Each row comes from the steps of one path. Every step used is in the known rows, and no mark comes twice. Write the path behind each row, first mark first.
Known rows:
x > e: [  3 -30   3   1 -19  14 -16   1 -14  16   8   0 -11  -3  -3  21   7 -14
 -16 -17 -31  12  -1   2]
w > j > e > g: [ -1 -14  -1 -28 -32   3 -28  -7 -10 -24 -10   5 -19  -4   9  -5 -27  24
 -27 -22  -5  11  23   7]
v > d > x: [-18   6   8 -21 -17  -9  -8  13 -29   4 -13 -11  -1   3 -11  36 -14   7
 -21  -1 -18   2  10 -26]
x > s: [-22 -18  11  -6  -9   7 -19  -3  -3  12  -6  10   9  -1  -9   9   6  -8
 -20 -18 -14  17  17  -3]
s > x > e > z > d > v: [ 20 -41  11   0   1  16  -7   2   8  22   2  39  -6  -4 -25  51   1  11
  38   3  -9  38 -12  -7]
t > v > d > x: [-22  -2   8 -20 -19  -8   1  15 -42  12  -4 -31   5   5  -6  33  -5  -1
 -14   9 -29 -17  12 -17]
s > x > d: [ -8 -20  25   2 -22  21 -11   1  29  22   8  11  -2  -5 -11  27   0  -2
   9 -28   0  44  23  12]
x > d > v > t: [ 10 -12   1 -14 -17  27 -25  12   0  -2   0   6 -23  17  -2  37   2  14
   9 -20  12   7   6  -4]
x > d: [-13 -18  10  -3 -17  23  -6  -6  15   8   7  -2  -7  -2  -1  24   4  -6
 -14 -32  -2  14  15  -2]
t > v > d > x > e: [ -3 -14  -3   2 -16 -10  -8  27 -34  28   5 -34  -1   0  -5  24   8  -6
   1  18 -39 -20   7 -11]
t > v > d > x > e > z: [-23 -16   1  -6   1 -11  -1  27 -28   9   0 -22   0   1 -24  19   6  -5
  24  16 -24 -23   4 -17]
s > x > e > j > w: [-19 -31  26  11  -6  16  -6  15  -4  11  32  17 -27 -19  -9  31 -24   2
  29  -4   0  49  16  19]
z > e: [ -8 -20  23  -6  -8  17 -21 -26 -20  15  -1  13  -6   9  -4  50   4 -20
 -20   1 -26  20  -2  -5]
s > x > d > v > t: [ 13 -14  18  -9 -21  24 -28  20  11  13   2  18 -18  15 -12  37  -4  21
  29 -15  16  35  15   8]
d > v: [ 11 -22   1 -32 -25  23 -13  -9 -35  -3 -17   8  -7  -2 -14  38  -6  -1
 -22 -15 -21   5  -3 -11]
q > e: [ -5 -26  -5   1 -37   8 -15  -2 -28   4  16  18 -17  10  -5  24  -7 -11
 -35 -18 -31  -4   4   8]
e > z > d > x: [-28  -3  14 -21 -12   5  17 -16 -17  -4  -2  23  -8  -5 -27  52  -6   6
  -1  -1 -13   9  -3 -21]
e > g: [-21 -24  18 -36 -23   8  -2  -3 -19 -12 -14  -3 -16   6  -5  24 -18 -10
 -19 -38  -1  20  11  -7]
t > v > d > x > e > j: [ -7 -10   3   0   9 -14   7  27 -24  20   9 -23  -2 -13  -5  23  -7  -4
  17  34 -26 -22  12 -15]
x > e > z > d > v > t: [ 10 -29   1  -3   4  17 -11   9  -8   3   8  29 -22  18  -7  51   3  16
  29   0   6  10 -20 -21]
w > j > e > z > d > v > t: [ 12  -8  -9 -16  -8  15 -30  -5  -7 -26   4  40 -15  14   3  30 -18  52
   4   8  14   8   0 -12]
t > v > d: [-22 -24  13 -14  -5   2  -2   9 -25  11   4 -30  12  16  10  30  -4 -11
 -22  -8 -18  -4   6 -18]
j > e > z > d: [-26 -18  -2   1  -9  23  -2 -23  -2  -4   9  31  -6   0  -2  40  -9  12
  -4 -17 -15  15  -7 -15]
q > e > j: [ -7 -20  -1   2 -12   5   0  -3 -17  -2  19  28 -18  -2  -7  22 -22  -9
 -18  -3 -17  -5   9   4]
t > v > d > x > e > j > w: [-29 -13   5   4   2  -7   3  31 -36   9  28 -27 -20 -15  -2  33 -18   7
  25  28 -12 -11  11  -6]
w > j > e > x: [  2 -17  -7  -2 -15  16 -27 -12  -7 -24   3   0 -11 -20   0   4 -24  18
 -25 -20  -5   8  15   5]

Which path is each row?
[-15 -29  10   8   0  28  -3  -6  22  -3   7 -11 -14 -15 -10  27  -5  -8
   1 -45  15  16  11  -4] | e > x > d
[ 13 -30  -3  -5  -2  32 -11  -3   9  -8  -6  -5 -16 -18 -20  37  -6   2
  11 -34  16   4   3 -10] | e > x > d > v
[ -2  -1   3   2  11 -15  -3  25 -12  12   2  -3  -7 -12 -10  27 -15   7
  10  20 -14  -2  11 -23] | v > d > x > e > j
[-14 -11  -2 -19 -17  10 -24 -14  -8 -30  -2  23  -6  -5  -9  -2 -17  19
 -19 -11  -7   4  18   2] | w > j > e > z
[-23 -28  14   6   8  13 -16  -2   3  -1  -6   1   2 -15 -18  12  -5  -9
  -4 -30   5  18  16  -5] | e > x > s
[-11 -31  -1 -14 -36   0 -10   7 -22  -9   4  11 -31  13  -6  18 -19  -9
 -22 -31 -11   1   9   7] | q > e > g
[  3  -8  -8 -13 -32  12 -33 -14 -12 -12   1  10  -4  -8   9   1 -14  22
 -41 -10 -24   8  20   8] | w > j > e
[ 19 -33   8   7  14  34 -26 -20  14   4  -4   7 -18  -9 -19  57   4  -5
  23  -5  12  10  -5  -8] | z > e > x > d > v
[-15 -21  -8   6 -18  27 -18 -10 -19 -10   2   1 -18 -14  -9  26 -21   0
 -13 -32 -18   9   3  -2] | j > e > x
[-26  -2   7   5   2  -8  -6  30 -23  -1  20  -8 -27 -15  -5  35 -26  17
  17  13   0   7  11 -15] | v > d > x > e > j > w
[ -9 -32  24   5   8  22 -18 -25 -12   2   0   4 -13  -2 -15  53  -5 -22
  -5 -10  -6  22  -5 -10] | z > e > x
[-23 -28  10   4  -3  19  -4   5 -17  -1  30   5 -33 -15   0  29 -20  -4
   7  -9  -3  21   8   6] | x > e > j > w
[-20 -20 -11  18  -3  17 -33  -3   4  -1  -2   7  -3 -16 -12   4 -10   7
   0 -26 -11  11  14   3] | j > e > x > s
[-20  -7   2  -5   0 -12 -11  24 -16   1  -9  -2  -6   0 -28  25   0   5
  15   4  -9  -2   2 -27] | v > d > x > e > z
[ -7 -31  20  21  14  28 -18 -20  26   9   9   0 -14  -6 -11  48   7 -15
  12 -17  13  20   5  -3] | z > e > x > d
[-21  -7   7  -2 -17   6  -1  12 -35  -3  21   5 -40 -28 -17  32 -22   5
  14  10 -14   8  13   6] | d > x > e > j > w
[-15 -14   9  10  -7   4  13   2 -18  12  34  15 -33 -27   0  55 -20  15
  16  16 -10  17   1  -3] | z > d > x > e > j > w
[ 18 -22  11  -9 -21  25 -19   4  17  18  -6  16  -4  -7 -20  35  -1  10
  17 -18  -2  33  14   8] | s > x > d > v
[-22 -10  -5  13 -10 -12  -7   2   0  10  12  47  -5  -2 -30  25   3  12
   9  11 -15  -8   7  -3] | q > e > z > d > x > s
[-18  -9   1 -13 -19   1  -4   8 -27   0  -8  10 -19 -13 -40  21   5  -7
  11  -2 -26  -5   5  -4] | d > x > e > z
[ -8 -38  24  13   2  10   1   0  19  28  17  33  -2   0 -17  42   2  -1
  31  -7  -8  47  -3  -2] | s > x > e > z > d
[ -9 -37   8   7   5  13   7  -9   7  14  15  21  -8   0  -6  40   7  -7
  10 -13 -10  19 -12 -16] | x > e > z > d
[-23   3  -8  -4 -23  12   0 -14 -19  -5   1  30 -14 -10 -21  43 -11  19
   2   2 -26   2  -3 -13] | j > e > z > d > x
[-31 -12  -5 -10 -19  22 -14 -11 -19 -18  -5  21 -11   2 -19  17 -12   3
  -7 -24 -17   6   3  -5] | j > e > z
[ 19 -29 -15  17 -14  24 -29  23   2 -12  20  12 -41  12 -11  34  -9  14
  20 -23  23 -12   2   5] | q > e > x > d > v > t
